Each row comes from the steps of one path. Every step used is in the known rows, and no mark comes twice. Write the path behind each row, first mark first.
In the rows, zero is written as 128.
Known rows
ronumeb, sifal, roli: [133 108 105  93 100 110 185 160 142 128 118 141 116 112 109 166 111 143
 130 165 122 135  97 117 161 174 142 151 158 137 120 102  47 128]
zufot, kasi, regeg, ronumeb, sifal, roli: [151 103 124 104  89 121 148 128 121 126 122 143 124 115 123 191  99 118
 147 175 132 134 110 122 183 154 142 154 126 143 115  95  75 158]
vidab, nebo, kasi, zameta: [130  88  66  87  72 133 112 125 101 129 118 144 153 130 155 160 118 130
 133 191 129 147 104 145 173 143 121 129 169 129 136 137  64 115]
vidab, nebo: [121  98  95  89  77 106 140 132 107 113 108 126 150 134 159 150 112 136
 137 204 116 138  97 120 142 139 126 129 176 129 109 139  46 110]
vobevav, roli, sifal, nebo: [138  95  58  52  85 124 190 157 136 112 106 129 139 107 108 156  90 137
 133 155 110 141 111 126 155 163 154 133 187 134 129 143  44 161]
nebo, vidab, tadav: [133  91 100 104  59 112 127 128 115 134 123 147 110 125 148 112  94 124
 156 161 117 136 116 129 151 135 126 135 199 100 102 113  56 119]
zufot, vidab: [143 116 107  96  71 110 157 114 103 153 105 162  99  95 156 128 101 122
 140 191 111 133  94 128 161 168 116 150 188 106 126 113  61 155]
sifal, nebo, vidab: [161  85  93  72  82 106 110 130 113 136 116 138 132 147 121 145 105 146
 155 180 129 124  79 114 150 177 124 137 186 108 100 120  62 157]
tadav, vidab, nebo, kasi, regeg, ronumeb, sifal: [161  91 122  97  73 140 145 139 120 116 139 125 123 132 116 153 115  90
 146 161 128 125 134 105 170 150 125 155 152 123 119 122  77 138]
nebo, kasi, dekig: [128  79  91  91  60 145 133 107  89 186 123 166 138 113 150 174 130 114
 147 199 136 124 132 129 162 164 123 126 173 115 141 127  85 139]
zameta, kasi, nebo: [129  67 110  72  89 122  89  96 102 124  93 122 155 136 141 163 134 139
 125 170 143 127 109 109 149 154 134 120 181 111 126 118  53 154]
zameta, regeg, vidab: [171  87 122 111  54 103 152 119 109 171  94 111 126 112 140 128 114 166
 162 204 103 156 105 133 161 156 121 153 210  96 114 126  45 148]
zameta, kasi, regeg: [129  84 123 120  88 117 115  96 116 129  98 118 142 143 143 185 123 138
 141 194 118 140 120 116 171 165 150 127 170 116 122 119  47 168]
sifal, nebo, tadav, vidab: [160  88  58  92  64 114 121 137 133 115 133 139 133 127 118 133  93 117
 161 172 110 121 124 111 138 196 132 141 181 111  99 133  66 115]
zufot, vidab, nebo, kasi, zameta, regeg: [153  85  65 101  72 127 128 116 110 152 107 135 124 112 156 138 116 146
 148 191 128 150 110 176 192 149 114 141 185 116 128 118  73 161]
tadav, vidab, nebo, kasi, zameta: [143  93  78  78  61 134 114 123 110 125 125 158 138 125 144 132 113 128
 135 174 115 131 122 133 163 162  99 140 175 117 134 131  67 117]
regeg, ronumeb, sifal: [161 110 145  87  98 128 173 151  93 141 135 134 106 115 123 168 113 110
 131 171 139 137  77  76 146 150 151 142 177 113 144 123  51 125]
lali, dekig: [128 108  95  91  96 110 166 119  89 163 102 161 133 117 168 175  86 130
 138 210  99 119 102  99 151 162 142 137 191  97 114 128  62 116]
nebo, tadav, vidab: [144  99  80 110  61 122 137 123 122 131 128 157 109 106 139 130 101  98
 157 171  94 136 146 119 135 177 128 153 199  99 122 123  62 104]
roli, sifal: [108  97 114  65  55 130 173 150 113 144 112 147 137 103 142 143 102 118
 112 180 109 150 119 109 132 139 152 135 182 118 128 116  46 140]
sifal, nebo, kasi, regeg, ronumeb: [175  83  94  96  76 131 112 120 120 130 137 112 147 138 117 175 102  99
 162 193 127 125  90 108 176 178 140 140 146 123 109 139  75 166]
sifal, roli: [133 113  90  89  93 105 147 129 143 128 109 143 126 101 134 158 107 147
 151 189  96 139  94 129 149 173 126 147 165 125 116 123  46 127]
tadav, vidab, nebo, kasi, sifal, ronumeb: [137  97 120  70  71 151 145 139 130 119 126 167 160 128 121 123 113 100
 140 159 117 117 138  97 145 169  99 139 167 115 108 138  80 127]
ronumeb, sifal, nebo, vidab: [156  85 106  77  89 110 151 160 117 137 125 135 121 154  98 152 110 142
 133 155 149 121  85 103 162 179 140 141 177 121 106 100  63 156]
regeg, vidab, nebo, kasi, sifal, roli: [138  93 125  72  42 116 146 122 126 148 107 123 156 100 118 134 115 126
 162 174 114 154 129 125 170 160 113 155 162 125 109 125  84 121]
vobevav, roli, sifal: [124 106  78  71  84 130 202 144 127 125 102 146 124  91 125 154  97 124
 131 159 100 152 123 133 155 146 151 142 199 124 147 137  41 151]
ronumeb, sifal: [131 101 123 100  83 115 187 155 111 138 118 145 119 128 123 155 113 128
 118 173 134 131  97  99 158 165 144 140 176 125 129 107  43 129]
zameta, regeg, kasi: [149  73 121 101  50 135 123 126 108 161 111 110 143 127 134 149 120 157
 141 190 135 152 112 141 151 147 143 141 201 103 106 112  48 156]
vidab, tadav: [118  96  93 111  51 112 153 139 120 115 122 137 129 115 158 117  83 125
 141 179 109 132 115 118 148 139 135 121 181 118 103 132  38  95]
regeg, kasi: [129  96 138  82  40 140 118 121  90 152 121 136 138 117 139 151 110 119
 125 179 139 145 108 118 141 152 138 144 186 106 113 115  58 131]
nebo, kasi, regeg, ronumeb, sifal: [160  93 131 119  81 144 151 127 112 147 141 128 119 125 117 183 114  78
 147 177 132 138 112 106 187 156 146 154 151 122 136 115  73 160]
regeg, vidab, nebo, kasi, dekig: [141  81 110  81  31 130 131 107  82 179 109 132 142 109 151 150 123 124
 157 199 136 139 133 132 161 143 112 143 179 113 115 139  97 116]
regeg, vidab, tadav: [142 102 121 107  23 105 155 128 106 143 112 127 118  96 150  99  80 127
 151 177 106 145 118 115 151 141 121 143 193 102  98 133  53  91]
tadav, vidab, nebo, kasi: [130  98 104  76  47 128 128 125 114 131 123 155 140 128 145 119 115 117
 138 173 112 119 136 125 152 152 111 144 182 113 113 133  60 129]

Which path is each row?
[164  79 129  96  59 140 153 134 124 158 104 116 165 122 121 129 121 139
 166 186 123 153 128 126 165 151 114 147 191 108  99 140  78 146] | zameta, regeg, vidab, nebo, kasi, sifal, ronumeb
[159  46 103  87  57 137  92 115 113 141 104  92 156 129 127 150 124 142
 142 180 146 147 111 142 152 145 123 142 184 108 106 105  63 158] | zameta, regeg, kasi, nebo
[158  68  65  93  72 123 100 109 127 106 120 134 129 112 130 134 108  89
 156 163 112 129 136 120 137 173 103 152 178 106 121 115  79 106] | kasi, nebo, tadav, vidab
[116  95  97  88  56 126 129 126 103 138 120 139 154 136 153 144 117 118
 138 192 125 134 117 135 162 135 132 134 178 126 112 139  56 127] | vidab, nebo, kasi
[121 114 114  60  79 158 180 162 125 136 119 165 139 105 136 145  96 106
 112 176 110 141 112  99 116 142 147 136 180 112 111 138  58 135] | roli, sifal, ronumeb
[142  78 113 130  62 113 106  93 113 129  98  91 140 134 140 172 119 119
 167 189 118 162 153 134 170 147 154 143 179 110 101 131  73 136] | zameta, kasi, regeg, vidab, nebo, tadav
[154  72 102 117  33 120 165 156 135 130 134 105 134 138  95 135  86 108
 147 152 140 126 127 117 195 169 144 144 145 137  83 112  76 139] | ronumeb, sifal, nebo, kasi, regeg, vidab, tadav
[156  81 113 103  39 114 137 121 109 171 100 104 146 123 142 124 120 156
 165 199 117 156 126 153 173 133 127 150 201 108 102 135  57 150] | zameta, regeg, vidab, nebo, kasi
[124  91  66 110  74 111 132 131 115 110 121 123 143 128 156 154 108 109
 155 196 113 150 130 135 143 138 145 137 187 126 106 142  60  84] | vidab, nebo, tadav
[172  94 129 123 104 124 164 134 116 119 128 108 112 125 120 192 106  95
 149 189 126 144  88  89 170 161 145 150 146 124 133 114  65 145] | kasi, regeg, ronumeb, sifal
[166  77  62 113  99 119 130 125 117 136 101 126 133 122 148 167 116 177
 145 208 111 161  80 145 168 170 120 129 188 112 147 119  43 132] | kasi, zameta, regeg
[137  90 103 127  62 130 132 104 121 146 120 139 137 131 140 168 109  94
 152 199 107 138 124 134 186 164 130 148 157 122 122 119  65 163] | nebo, kasi, regeg
[184  94 128  66 105 123 143 157  98 138 141 124 107 138  99 164 111 122
 147 154 155 129  66  79 151 163 148 144 179 108 124 116  69 149] | regeg, ronumeb, sifal, nebo, vidab
[195  80  93 119  95 128 145 145 137 100 147 104 110 132  93 179  95  83
 167 164 124 133 117  90 162 187 145 156 146 121 115 118  83 134] | kasi, regeg, ronumeb, sifal, nebo, tadav, vidab
[142  74 107  73  76 108 150 139 126 117 114 129 173 135 107 154 104 135
 141 184 126 127  89  78 152 203 122 117 155 129 116 116  63 136] | kasi, sifal, nebo
[182  89  99  69  98 144 139 156  97 140 149 132 126 129 104 180 111 116
 131 161 159 133  68  91 172 174 149 133 160 124 149 126  73 138] | regeg, ronumeb, sifal, nebo, kasi, zameta
[154  86 110 142  36 105 148 114 129 122 109 103 122 109 142 132  76 110
 169 193  94 151 127 123 175 151 117 150 160 114  91 124  65 113] | kasi, regeg, vidab, tadav
[120  88 128  89  56 136 150 120 110 158 121 158 159 117 124 149 119 100
 136 173 122 137 125 103 170 177 127 133 171 120 139 112  67 148] | nebo, kasi, sifal
[154  59 122  60  54 144  65 102  93 143 115 125 135 128 124 147 123 106
 138 153 158 141 109 130 146 146 110 154 185  97 109  93  91 149] | regeg, kasi, nebo, vidab
[175  72 140  94 113 128 106 123 113 129 123  99 122 161  99 196 128 128
 150 154 159 135  99  93 176 165 167 133 166 111 117 108  73 191] | zameta, kasi, regeg, ronumeb, sifal, nebo, vidab
[131 101 131  85  77 159 156 131 122 150 128 174 159 119 119 149 118  88
 139 171 122 130 118  95 156 178 120 136 170 114 125 132  78 144] | nebo, kasi, sifal, ronumeb
[175  74 110 110  99 134 118 129 128 111 135 100 122 146  95 187 117 106
 156 147 141 130 136  89 165 181 173 137 162 113 116 117  75 158] | zameta, kasi, regeg, ronumeb, sifal, nebo, tadav, vidab
[143  60  89  85  45 147  78 108 104 129 125 113 144 113 128 157 112  82
 141 161 149 149 134 132 139 151 131 152 178 108 109 108  90 112] | regeg, kasi, nebo, tadav
[129  57 104  77  76 122  73 101 111 122 102 120 136 140 140 132 122 133
 144 139 150 131 128 125 154 132 134 118 193  99 108 106  66 148] | zameta, kasi, nebo, vidab, tadav
[154  86  78  95  73 117 163 167 133 116 139 138 120 137  94 143 100 116
 138 148 134 119 125  99 149 194 146 147 174 125 108 109  64 118] | ronumeb, sifal, nebo, tadav, vidab
[134  82  67  59  46 132 151 162 139 123 133 140 139 112 111 127  88 103
 133 155 109 138 147 111 125 169 157 138 178 116 103 119  65 128] | roli, sifal, nebo, tadav, vidab
[137  83  53  59  73 126 177 162 145 107 116 128 126 110 104 126  79 132
 148 127 116 142 129 140 160 140 153 130 196 123 108 136  53 149] | vobevav, roli, sifal, nebo, vidab, tadav
[193  82  79 101 112 130 122 123 104 138 115 117 122 112 145 174 115 159
 156 204 118 164  66 125 160 158 127 130 191 102 160 132  51 131] | kasi, zameta, regeg, ronumeb
[175  87 116  79  88 124 146 168 111 123 149 118 108 133 103 139  95 115
 151 139 155 128  83  86 152 144 154 133 176 112 107 120  67 124] | regeg, ronumeb, sifal, nebo, vidab, tadav
[133  67 115  79  45 153 115 111  79 176 121 140 139 112 142 182 124 125
 134 191 159 136 122 119 139 159 127 128 174 110 123 113  92 124] | regeg, kasi, dekig
[161  75  75 117  36 136 128 121 115 166 117 127 130 105 143 120 101 148
 159 176 118 162 127 161 191 148 123 137 195 105 127 127  62 125] | nebo, kasi, zameta, regeg, vidab, tadav
[141  81 136 111  63 111 112  93 106 130  88  94 146 140 144 168 121 140
 151 195 120 150 129 122 173 145 139 138 172 115 105 129  62 153] | zameta, kasi, regeg, vidab, nebo
[125  85 117  73  48 131 141 129 120 125 122 151 158 127 125 121 116 107
 139 162 117 124 142 106 156 167 105 136 171 118 121 121  71 128] | tadav, vidab, nebo, kasi, sifal
[154  69 113  67  82 111 130 134 123 131 114 136 159 143  98 147 110 133
 152 168 132 132  90  89 156 197 117 128 168 115 114 102  75 154] | kasi, sifal, nebo, vidab
[137  87 140  80  29 119 145 119  97 158 109 128 158 112 129 128 115 112
 149 179 123 151 128 110 170 154 113 147 177 116 115 128  81 122] | regeg, vidab, nebo, kasi, sifal
